Every row comes from one small tree of marks. The marks that hang from a mark follow it in brackets, in alphabetical order. Every link used is in the known rows. Which tree was each row made from?
Known rows
tosek{vevob{mulu{ruser} ribub}}: [-5.95 -3.20  0.87 -0.73 -1.62  1.89  2.09 -1.00 -2.82  0.43 -0.83  1.03
 -0.01 -0.97  3.45  1.83 -0.04  0.31 -3.46  2.15  1.51]
dotagor{vevob{ruser}}: [-6.46 -1.64  0.66  3.74 -0.68  2.89  7.28 -1.19 -2.58  3.02 -1.81  1.04
  0.67 -0.76  2.25  0.73 -2.38 -0.13 -3.97 -0.42  0.56]
ribub{vevob{ruser tosek}}: [-6.95 -2.53  1.13  0.23  0.42  1.68  5.76 -1.92 -1.81  3.39 -1.17  0.21
  0.87 -0.48  2.17  1.04 -0.82  0.60 -3.00  0.15  1.39]
tosek{vevob}: [-6.02 -1.39  0.93  5.64 -1.48  2.60  2.24  0.17 -4.43  0.43 -1.22  0.74
  0.89 -2.29  1.45  1.09 -0.20 -0.03 -6.30  0.95  1.33]
ruser{vevob{mulu{tosek{dotagor}} ribub}}: [-5.14 -3.25  0.11 -1.10 -1.95  2.30  2.26  0.82 -1.74 -1.07 -0.95  1.28
  0.29  0.09  2.73  1.68 -0.71  0.73 -0.94  3.44  3.56]
tosek{dotagor}: [-4.92 -1.98  0.52  2.38 -0.22  3.08  3.38  0.32 -3.16  1.15 -1.16  1.57
  1.00 -0.67  1.06  0.71 -0.06 -0.59 -6.47  1.42  1.76]
dotagor{vevob{mulu{ruser} tosek}}: [-6.64 -3.16  0.51 -2.28 -1.42  1.65  6.64 -2.50 -0.59  1.62 -1.02  0.97
  0.51 -1.03  3.11  1.83 -0.19  0.18 -2.61  0.04  1.32]
ribub{vevob{mulu ruser tosek{dotagor}}}: [-6.97 -3.75  0.28 -3.42  0.47  1.52  6.10 -1.53 -0.29  3.78 -0.72  0.44
  0.53  0.85  1.75  1.40  0.43  0.53 -1.39  1.17  2.21]
mulu{ruser vevob{dotagor ribub tosek}}: [-5.75 -2.87  0.68 -5.77 -1.06  1.41 -1.15 -2.45 -0.16 -1.13 -1.20  1.03
 -0.30 -0.73  3.51  1.83  0.32  0.93 -5.58  0.43  0.43]
ribub{vevob{dotagor mulu{tosek} ruser}}: [-6.63 -4.03  0.74  0.47 -1.27  2.20  3.65 -2.35  0.84  1.76 -0.77  1.13
  0.44 -0.27  2.07  1.50 -1.47  0.40 -2.19 -0.30  1.93]
vevob{mulu{ruser} tosek}: [-5.43 -3.49  1.47 -2.05 -1.24  1.42  6.24 -2.29 -0.09  0.95 -0.47  1.02
  0.56 -1.17  2.92  1.71  0.89  0.24 -3.39  1.73  1.21]
ribub{vevob{dotagor ruser tosek}}: [-7.57 -2.73  0.60 -0.24  0.09  1.46  3.63 -2.80  0.31  2.91 -1.10 -0.01
  0.89 -0.39  1.81  1.31 -0.58  0.44 -3.03 -0.77  1.03]
ribub{vevob{dotagor ruser}}: [-7.02 -2.80  0.74  2.18 -0.22  2.25  3.57 -2.11 -1.10  2.37 -1.38  0.99
  0.99 -0.54  2.11  0.81 -1.59 -0.22 -4.50 -1.10  0.80]
ruser{vevob{mulu tosek{dotagor}}}: [-6.19 -2.88 -0.01 -0.57 -1.38  1.53  4.79  0.33 -1.04 -0.09 -0.81  0.66
  0.92 -0.40  1.71  1.45  1.39  0.38 -1.83  2.83  2.66]
ribub{vevob{dotagor{tosek}}}: [-7.05 -2.89  0.86  3.89 -0.22  2.21  1.92 -2.30 -1.46  2.43 -0.91  1.24
  1.33 -1.33  2.67  1.20 -1.86 -0.24 -6.49 -0.91  1.42]
vevob{mulu ribub ruser tosek{dotagor}}: [-5.83 -3.40  0.24 -5.24  0.26  1.43  5.71 -1.34  1.35  3.91 -0.42 -0.22
  0.06  1.91  2.34  1.89  0.17  0.81  0.32  3.72  1.79]
dotagor{tosek{vevob}}: [-6.30 -1.59  1.33  7.68 -0.58  2.65  3.02 -0.54 -4.01  2.25 -0.87  0.72
  0.75 -2.33  1.91  1.25 -1.21  0.44 -7.03  1.65  1.28]
dotagor{vevob{mulu ribub ruser tosek}}: [-6.88 -2.94  0.20 -3.26 -0.90  1.28  6.99 -2.33  0.83  4.03 -0.90 -0.23
  0.37  1.07  3.57  2.03 -1.61  0.73  0.89  1.39  1.19]
vevob{mulu ribub tosek}: [-5.46 -3.19  0.89 -2.84 -1.54  0.91  4.08 -1.68  0.75  2.12 -0.11 -0.02
  1.01  0.43  3.55  2.14 -0.29  0.42 -1.03  2.94  1.68]
dotagor{tosek}: [-5.29 -1.85  1.73  6.68 -0.34  2.71  5.02 -0.98 -2.63  2.71 -0.74  1.25
  1.21 -1.70  2.56  0.91 -2.02 -0.06 -7.08  1.56  1.04]
tosek{vevob{dotagor ribub ruser}}: [-6.87 -1.83  0.31  2.24 -0.92  2.18  0.90 -1.23 -1.34  1.79 -1.27 -0.18
  0.12 -0.46  2.01  1.58 -1.06  0.50 -3.38  1.11  0.67]
ribub{vevob{dotagor}}: [-6.64 -2.79  0.63  2.34 -0.94  2.14  1.40 -1.82 -1.72  1.03 -1.18  1.31
  1.47 -1.16  2.35  1.06 -1.13 -0.65 -5.88 -1.44  1.38]
vevob{dotagor mulu{tosek}}: [-5.14 -3.39  0.85  2.30 -2.82  2.41  2.31 -1.71  1.48 -0.39 -0.35  1.30
  0.89 -1.12  1.79  1.89 -0.81 -0.01 -3.71  0.81  1.82]
mulu{ruser}: [-4.91 -2.32  1.78  2.17 -0.71  2.77  4.83 -1.31 -3.50  0.09 -1.39  2.09
  0.58 -2.04  2.86  0.66 -0.63 -0.37 -7.07  0.65  0.72]
ribub{vevob{ruser}}: [-6.43 -2.56  1.30  2.44  0.08  2.43  5.50 -1.17 -3.22  2.91 -1.44  1.17
  0.92 -0.65  2.47  0.46 -1.72 -0.06 -4.42 -0.20  1.16]
dotagor{tosek vevob{mulu ribub ruser}}: [-6.66 -3.06  0.68  1.06 -0.33  2.09  7.39 -2.19 -0.18  5.48 -0.83  0.60
  0.29  0.80  4.28  1.66 -3.56  0.56 -1.25  1.67  1.01]

Which tree is each row?
[-5.54 -3.17  0.32 -1.97 -0.84  1.72  5.02 -0.84  0.19  1.95 -0.29  0.57
  0.95  0.06  1.34  1.70  1.35  0.02 -2.88  2.57  2.10]
vevob{mulu tosek{dotagor}}
[-4.39 -2.34  0.47 -2.92 -0.38  3.17  0.34  0.42 -2.23  0.27 -1.44  1.36
 -0.93  0.58  1.79  1.17 -1.34  1.55 -4.07  2.30  2.16]
mulu{tosek{dotagor} vevob{ribub ruser}}
[-5.37 -1.91 -0.01  0.75 -0.72  3.09 -1.00  0.71 -3.71  0.01 -1.16  0.64
 -0.21 -0.91  1.01  1.78 -0.40  1.05 -4.01  2.38  3.34]
mulu{tosek{dotagor vevob{ribub}}}
[-5.82 -1.99  0.59 -0.45 -1.82  1.66 -0.10 -1.43 -0.01 -0.67 -0.99  0.72
  0.73 -1.35  1.81  1.48  0.51  0.46 -6.37 -0.09  0.44]
mulu{vevob{dotagor tosek}}
[-5.97 -2.38  0.94  2.54 -1.61  3.01 -0.19 -1.48 -2.54 -1.93 -1.37  1.34
 -0.41 -2.99  1.23  1.76 -0.15  0.84 -6.05  0.06  1.85]
mulu{ruser tosek{vevob{dotagor}}}
[-5.90 -2.26  0.74  0.84 -0.59  2.21  3.04 -1.99  0.35  2.38 -1.13  0.36
  0.50  0.38  2.73  1.27 -2.07  0.01 -3.22  1.11  0.28]
vevob{dotagor ribub ruser}
[-6.02 -2.56  0.96  2.38 -1.43  2.41  3.11 -1.11 -2.53 -1.99 -1.71  1.89
  0.55 -2.24  2.64  0.85 -0.18 -0.18 -5.82  0.22  1.05]
mulu{ruser{vevob{dotagor}}}
[-5.85 -1.96  0.59 -0.28  0.88  2.33  6.17 -0.90 -0.93  3.23 -1.08  0.08
  0.35  0.08  0.62  0.99  0.45  0.57 -3.25  2.10  1.34]
vevob{ruser tosek{dotagor}}
[-5.68 -1.53  1.20  5.47 -1.21  3.16  3.17 -0.15 -3.38  0.57 -1.32  0.53
 -0.12 -2.02  0.80  1.22 -1.01  1.18 -4.10  1.43  1.90]
mulu{tosek{vevob{ruser}}}
[-6.25 -2.44  1.11  2.75  0.24  2.26  3.51 -2.45  0.73  3.96 -0.80  0.30
  0.36  0.31  3.16  1.42 -2.87  0.47 -3.78  1.73  0.28]
vevob{dotagor{tosek} ribub ruser}
[-4.71 -3.01  0.97 -3.59 -1.79  2.64 -2.51 -1.67 -1.21 -2.69 -1.38  2.04
 -0.85 -1.23  3.30  1.73 -1.12  1.23 -6.10  0.30  1.37]
mulu{ruser tosek vevob{dotagor ribub}}
[-6.63 -2.72  0.23 -0.24 -1.82  1.54  6.34 -1.76 -0.19  2.27 -0.79  0.49
  1.16 -0.64  2.67  1.83 -0.59  0.07 -2.06  0.29  1.47]
dotagor{vevob{mulu tosek}}
[-5.17 -3.26  1.27 -0.46 -1.02  1.90  6.43 -1.24 -0.07  3.17 -0.62  0.72
  0.49  0.98  3.66  1.31 -1.75  0.09 -1.25  2.95  0.86]
vevob{mulu ribub ruser}
[-7.26 -3.88  0.34 -1.56 -1.37  0.94  2.61 -2.80  1.25  1.64 -0.39  0.47
  1.42 -0.45  2.48  1.98  0.27 -0.11 -2.76 -0.45  1.71]
ribub{vevob{dotagor mulu tosek}}
[-5.90 -3.05  0.39 -0.99 -1.59  2.41  5.76 -1.56 -0.26  2.70 -1.14  0.72
 -0.06  0.55  3.37  1.80 -3.02  0.86  0.10  1.17  1.93]
dotagor{vevob{mulu{tosek} ribub ruser}}
[-6.94 -1.85  0.24 -1.51 -0.17  1.74  5.95 -1.95 -0.85  3.84 -1.43 -0.34
  0.40  0.40  3.12  1.59 -2.03  0.80 -0.89  0.72  1.01]
dotagor{vevob{ribub ruser tosek}}
[-5.48 -1.81  1.35 -0.07 -0.79  1.94  3.94 -0.91 -1.44  1.20 -1.23  0.62
  0.26 -0.78  1.92  0.94 -0.12  1.04 -5.00  1.15  0.28]
mulu{vevob{ruser tosek}}
[-5.80 -4.17  1.13 -1.10 -0.90  1.76  2.66 -3.21  1.34  1.90 -0.31  1.36
  0.24 -0.15  4.47  2.07 -1.49  0.08 -4.05  1.86  0.89]
vevob{dotagor{tosek} mulu{ruser} ribub}
[-6.46 -3.36  0.43  2.05 -1.90  1.47  2.66 -1.18  0.44  0.60 -0.59  0.81
  0.92 -0.19  3.95  1.82 -1.57  0.29 -2.27  2.46  1.78]
ruser{vevob{dotagor{tosek} mulu ribub}}
[-6.91 -2.71  0.49  3.68 -1.87  2.13  3.53 -1.38 -0.07  1.52 -0.79  0.28
  0.40 -0.85  1.32  1.59  0.02  0.15 -3.25  0.91  0.58]
tosek{vevob{dotagor mulu ruser}}
[-6.14 -2.24  0.37 -1.67 -0.98  1.25  0.64 -2.34  1.22  1.29 -0.65 -0.38
  1.05 -0.14  2.75  2.08 -0.46  0.25 -3.12  1.18  1.05]
vevob{dotagor ribub tosek}
[-6.70 -2.92  0.24  0.87 -2.49  1.04  3.59 -1.22  1.21 -0.81 -0.68  0.29
  1.22 -0.93  2.21  1.81  0.74  0.19 -1.76  1.47  1.68]
ruser{vevob{dotagor mulu tosek}}
[-4.47 -2.70  1.08  0.04 -0.17  3.66  2.90 -0.51 -3.26 -0.78 -1.39  2.29
 -0.38 -1.67  1.21  1.06 -0.15  0.48 -6.21  1.36  2.52]
mulu{ruser tosek{dotagor}}
[-6.38 -2.96  0.31 -0.85 -1.24  2.09  6.78 -1.62 -0.56  3.58 -1.14  0.74
  0.44  0.89  3.83  1.51 -2.64  0.12 -0.57  1.06  1.03]
dotagor{vevob{mulu ribub ruser}}
[-4.51 -1.99  1.54  2.11 -1.49  3.13  2.59 -0.08 -2.45 -0.45 -1.44  1.64
 -0.30 -1.33  1.64  0.83 -1.50  1.30 -5.54  1.07  1.25]
mulu{tosek vevob{ruser}}
[-5.55 -4.12  0.83 -2.80 -1.74  1.70  2.21 -2.68  1.01  0.33 -0.59  1.49
  0.38 -0.03  4.07  1.89 -0.65 -0.35 -3.45  1.25  0.87]
vevob{dotagor mulu{ruser} ribub}
[-5.89 -3.63  0.78  0.97 -1.38  1.65  2.44 -2.47  1.86  2.73 -0.02  0.71
  0.94  0.31  3.93  2.12 -1.94 -0.07 -3.43  2.13  1.06]
vevob{dotagor{tosek} mulu ribub}
[-5.08 -3.61  0.56 -0.87 -2.51  2.01  0.72 -1.86  1.87  0.07 -0.27  0.86
  0.59 -0.01  2.97  2.29 -1.48  0.30 -1.99  1.75  2.08]
vevob{dotagor mulu{tosek} ribub}
[-5.58 -3.47  0.55 -2.74 -1.84  2.40  4.05 -1.96 -1.31  0.62 -1.18  1.65
 -0.17 -0.46  4.07  2.03 -2.24  0.60 -1.81  0.71  2.20]
dotagor{vevob{mulu{ruser tosek} ribub}}
[-6.52 -2.24  0.56 -1.63 -0.23  1.39  3.22 -2.65  1.93  2.88 -0.85 -0.74
  0.41  0.56  2.49  1.83 -0.94  0.72 -1.49  1.45  0.48]
vevob{dotagor ribub ruser tosek}
[-6.59 -1.87  0.13  2.55 -1.59  2.10 -1.33 -0.93 -2.04  0.36 -1.07  0.12
  0.68 -1.07  2.23  1.80 -0.63  0.09 -4.73  0.79  1.18]
tosek{vevob{dotagor ribub}}
[-5.68 -3.37  0.19  0.30 -2.95  1.84  1.12 -0.58  0.51 -1.78 -0.82  0.91
  0.59 -0.42  3.16  1.99 -1.23  0.60 -0.93  2.13  2.63]
ruser{vevob{dotagor mulu{tosek} ribub}}
